Known rows, with every way that one mark hangs from another:
J226[J658[J184 J531 J778]]: -.08; -.07; .23; -.06; -.11; .34; -.06; .11; .13; .13; .02; -.13; -.16; -.45; -.01; -.08; .15; .28; .21; -.55; -.16; .01; -.32; -.24
J843[J658]: .00; .04; .12; -.03; -.10; .01; .02; .00; .05; .21; .01; -.02; .05; .11; .17; .18; .03; .05; -.10; .06; -.01; -.05; .07; .09
J459[J658[J163[J101] J184 J531 J778]]: -.18; -.34; .20; .16; -.12; .53; -.12; -.02; .05; .13; .06; -.17; -.21; -.37; -.11; -.38; .35; .43; .31; -.31; -.26; .19; .00; -.15
J658[J163[J101] J184 J418 J531 J778]: -.12; -.24; .13; -.17; -.07; .58; -.24; .05; -.03; -.03; -.01; -.10; -.12; -.48; -.18; -.09; .38; .23; .38; -.52; -.26; .16; .18; -.29
J658[J163 J778]: -.06; -.23; .10; -.03; -.06; .27; -.07; .01; -.02; .01; .04; -.07; -.22; -.04; -.04; -.16; .20; .24; .05; -.15; -.14; .11; -.10; -.07
J464[J658[J163 J184 J418 J778]]: -.18; -.22; .32; -.20; -.19; .38; -.16; .01; .06; .01; .05; .00; -.27; -.40; -.11; -.16; .18; .36; .26; -.61; -.18; -.01; .22; -.24
J101[J163 J184[J658] J778]: -.09; -.12; .05; .27; -.08; .08; .25; .11; -.23; -.18; .15; .04; -.06; .54; -.02; .00; .52; .05; -.32; .05; -.36; .19; .13; -.18
J163[J101[J184 J778] J658[J418 J531]]: -.09; -.05; .10; .04; -.04; .32; .06; .05; -.16; -.20; .03; .03; .12; .03; -.22; .04; .55; -.14; -.03; -.22; -.29; .16; .01; -.31
J163[J101[J184[J658] J778]]: -.10; -.17; .04; .28; .00; .17; .17; .05; -.21; -.27; .13; .01; -.06; .24; -.05; -.09; .46; -.03; -.19; -.02; -.33; .23; -.12; -.43
J459[J658]: -.02; -.02; .13; .09; -.08; .00; .06; -.06; .09; .15; .04; .02; -.01; -.05; .00; -.17; -.03; .17; .02; .07; .01; .05; .09; .13
J464[J658[J163[J101] J184 J531 J778]]: -.24; -.28; .23; .16; -.15; .48; -.12; -.01; .01; .00; .04; -.18; -.26; -.25; -.12; -.33; .37; .32; .36; -.54; -.29; .01; -.07; -.20
J464[J658[J163 J184 J778]]: -.20; -.29; .27; .03; -.17; .32; -.09; .01; .05; .01; .09; -.10; -.36; -.22; -.04; -.27; .19; .40; .17; -.48; -.19; -.03; -.06; -.20
J459[J658[J163 J184 J418 J531]]: -.10; -.06; .26; -.16; -.15; .35; -.13; -.03; .07; .19; .01; .01; -.04; -.38; -.08; .04; .17; .32; .35; -.29; -.11; .03; .45; .12
J464[J658[J163 J418 J778]]: -.12; -.12; .30; -.18; -.18; .26; -.07; -.03; .06; .03; .02; .04; -.18; -.15; -.12; -.14; .16; .24; .22; -.46; -.15; -.02; .15; -.02
J163[J658]: -.01; .02; .09; -.05; .02; .02; .05; .00; -.01; -.06; .04; .03; -.04; .00; .02; .08; .08; -.13; -.16; -.02; .02; .01; -.16; -.23
J226[J658[J163]]: -.08; -.07; .25; .03; -.05; .24; .11; -.01; .01; .02; .09; .02; -.16; -.28; .05; -.14; .10; .14; .15; -.25; -.11; -.02; -.20; -.25
J184[J658[J163[J101] J418 J531 J778]]: -.05; -.09; .19; -.16; -.05; .42; -.10; .02; -.04; -.03; -.02; -.01; -.08; -.08; -.09; .12; .43; .03; .21; -.35; -.27; .21; .13; -.26
J843[J658[J163[J101] J184 J418 J531 J778]]: -.12; -.21; .25; -.18; -.16; .59; -.21; .05; .03; .18; -.01; -.12; -.08; -.36; -.01; .08; .41; .28; .28; -.46; -.27; .12; .28; -.20
J184[J658[J163 J778]]: -.04; -.17; .18; -.08; -.04; .21; .00; .03; -.03; -.03; .06; -.02; -.26; .10; .07; .05; .25; .16; -.04; -.15; -.18; .16; -.11; -.22
J418[J658[J531]]: .01; .13; .08; .04; -.07; .10; .01; .08; .09; .34; -.07; -.04; .10; .25; .14; .40; -.04; -.06; .12; -.15; -.01; -.04; -.05; .36
J163[J101[J778] J658[J184 J418]]: -.07; -.18; .09; -.06; -.01; .32; -.08; .06; -.10; -.26; .10; .08; -.07; -.38; -.14; .00; .40; .00; .00; -.33; -.18; .16; .08; -.62
J418[J658]: .00; .04; .08; .03; -.04; .06; .04; .08; .08; .25; -.01; .03; .01; .16; .16; .26; -.11; -.04; -.01; -.11; .02; .02; -.06; .11
J226[J658[J163 J184 J418 J531 J778]]: -.11; -.12; .35; -.27; -.15; .55; -.12; .09; .10; .11; .01; -.04; -.18; -.65; -.08; -.01; .26; .33; .38; -.71; -.23; .03; .00; -.29

Rows:
-.04; -.09; .03; .17; -.04; .07; .14; .08; -.16; -.14; .12; .06; -.07; .31; -.07; -.01; .43; .03; -.26; .04; -.19; .09; -.01; -.12  J101[J163[J658] J778]
-.10; -.06; .05; .26; -.09; .17; .20; .11; -.22; -.10; .09; -.03; .02; .50; -.13; .02; .61; -.02; -.23; -.01; -.33; .10; -.02; -.02  J101[J163[J658[J531]] J184 J778]
-.10; -.17; .17; .02; -.07; .33; -.05; .09; .02; .20; .06; -.02; -.19; -.09; .17; .22; .04; .17; .11; -.29; -.09; .07; .03; -.13  J418[J658[J163 J184]]
-.05; -.17; .13; -.05; -.09; .28; -.12; .16; .13; .25; .02; -.07; -.20; -.12; .13; .17; -.01; .21; .03; -.39; -.08; .12; -.15; -.15  J418[J658[J184 J778]]
-.07; -.03; .12; -.06; .02; .20; .09; .02; -.10; -.19; .04; .09; .06; -.05; -.07; .03; .27; -.20; -.06; -.17; -.22; .22; .22; -.56  J163[J101[J184[J658[J418]]]]
.03; .18; .14; -.27; -.02; .10; -.05; .02; .03; .03; -.07; .07; .13; -.06; -.08; .35; .14; -.18; .05; -.19; .00; -.03; .13; -.01  J163[J658[J418 J531]]
.05; .23; .13; -.26; -.03; .05; -.04; .03; .02; .05; -.08; .09; .13; .09; .01; .43; .11; -.13; .10; -.15; -.05; .01; .28; .06  J184[J658[J418 J531]]
-.12; -.24; .18; .18; -.12; .41; -.03; -.07; .04; .16; .04; -.13; -.13; -.12; -.13; -.36; .34; .33; .26; -.14; -.23; .19; -.04; .06  J459[J658[J163[J101] J531 J778]]
-.08; .03; .26; .05; -.08; .27; .09; .00; .01; .11; .02; -.03; -.07; -.18; .02; -.01; .16; .12; .26; -.29; -.13; -.07; -.20; -.01  J226[J658[J163 J531]]
-.09; -.07; .14; .14; -.10; .32; .00; -.04; -.04; .19; -.01; -.10; .04; .09; .09; .08; .30; .07; .16; -.03; -.18; .02; .09; .09  J843[J658[J163[J101] J531]]
-.16; -.20; .20; .18; -.16; .46; .05; -.04; -.13; .00; .08; .01; .04; -.04; -.25; -.26; .56; .26; .23; -.15; -.37; .21; .28; .03  J459[J658[J163[J101[J184 J778]] J418 J531]]
-.02; -.10; .22; -.30; -.07; .26; -.07; .03; -.01; -.03; .03; .08; -.18; -.07; -.01; .19; .25; .12; .04; -.28; -.17; .17; .17; -.26  J184[J658[J163 J418 J778]]
.00; -.01; .26; -.26; -.09; .24; -.01; .07; .13; .06; .01; .07; -.07; -.45; -.07; -.09; .05; .14; .14; -.50; -.10; .04; -.10; -.31  J226[J658[J418 J778]]
.04; .02; .15; -.32; -.05; .11; -.07; .06; .05; -.01; -.01; .09; -.07; -.04; -.01; .20; .12; .02; -.03; -.25; -.09; .15; .14; -.23  J184[J658[J418 J778]]
-.01; .11; .20; -.23; -.06; .18; -.04; .00; -.04; .04; -.05; .07; .02; .04; .01; .40; .23; -.04; .17; -.17; -.12; .03; .33; .05  J184[J658[J163 J418 J531]]
-.16; -.15; .26; .12; -.12; .54; .13; .04; -.15; -.12; .08; .03; -.01; -.28; -.20; -.19; .57; .12; .27; -.44; -.42; .12; -.02; -.33  J226[J658[J163[J101[J184 J778]] J418 J531]]
-.21; -.18; .23; .09; -.18; .44; -.10; -.02; -.09; -.10; .05; -.01; -.10; -.26; -.20; -.14; .46; .27; .42; -.54; -.31; -.02; .26; -.09  J464[J658[J163[J101[J778]] J184 J418 J531]]
-.16; -.01; .28; -.13; -.18; .30; -.12; -.01; .03; .07; -.02; .00; -.08; -.28; -.09; .08; .17; .20; .40; -.52; -.14; -.15; .36; .08  J464[J658[J163 J184 J418 J531]]
-.14; -.20; .11; -.01; -.01; .41; .02; -.02; -.15; -.17; .05; .04; -.01; -.22; -.17; -.20; .34; -.02; .12; -.21; -.26; .20; .24; -.44  J658[J163[J101[J184]] J418]
-.09; -.25; .16; -.30; -.09; .43; -.21; .06; .01; -.02; .03; -.02; -.23; -.46; -.10; -.02; .22; .31; .19; -.44; -.16; .13; .22; -.31  J658[J163 J184 J418 J778]
-.09; .02; .18; .06; -.17; .09; -.03; .01; .11; .15; -.05; -.11; -.07; .11; -.07; -.10; .12; .18; .18; -.33; -.10; -.12; -.12; .29  J464[J658[J531 J778]]
-.15; -.38; .02; .22; -.03; .41; -.07; .02; -.18; -.23; .13; -.06; -.23; -.24; -.09; -.26; .44; .28; .15; -.20; -.28; .17; -.01; -.38  J658[J163[J101[J778]] J184]
-.23; -.14; .23; .19; -.19; .41; .07; -.03; -.17; -.14; .05; .00; -.01; .08; -.26; -.21; .55; .14; .27; -.40; -.39; .02; .19; -.01  J464[J658[J163[J101[J184 J778]] J418 J531]]
-.12; -.27; .20; -.03; -.15; .46; -.11; .03; -.11; -.03; .10; .01; -.09; -.28; .00; .03; .44; .28; .14; -.29; -.28; .12; .33; -.30  J843[J658[J163[J101[J778]] J184 J418]]
-.04; -.07; .17; -.07; -.07; .25; -.04; .03; -.02; .06; .00; -.08; -.17; .19; .04; .20; .32; .14; .07; -.17; -.19; .11; -.09; .04  J184[J658[J163 J531 J778]]
-.03; -.13; .10; -.32; -.06; .28; -.21; .09; .08; -.01; .00; -.01; -.12; -.44; -.09; .01; .10; .21; .12; -.42; -.09; .10; .18; -.29  J658[J184 J418 J778]
-.07; .01; .11; .02; -.11; .23; .14; .11; -.19; -.10; .05; .06; .10; .31; -.21; .13; .62; -.06; -.15; -.15; -.32; .11; .26; -.05  J101[J163[J658[J418 J531]] J184 J778]
-.17; -.11; .32; -.20; -.22; .41; -.19; .02; .08; .09; -.02; -.06; -.19; -.32; -.14; -.03; .25; .35; .39; -.65; -.20; -.07; .22; .01  J464[J658[J163 J184 J418 J531 J778]]
-.08; -.15; .17; -.29; -.11; .47; -.24; .07; .02; .06; -.04; -.08; -.14; -.36; -.13; .11; .28; .29; .31; -.48; -.18; .07; .22; -.08  J658[J163 J184 J418 J531 J778]
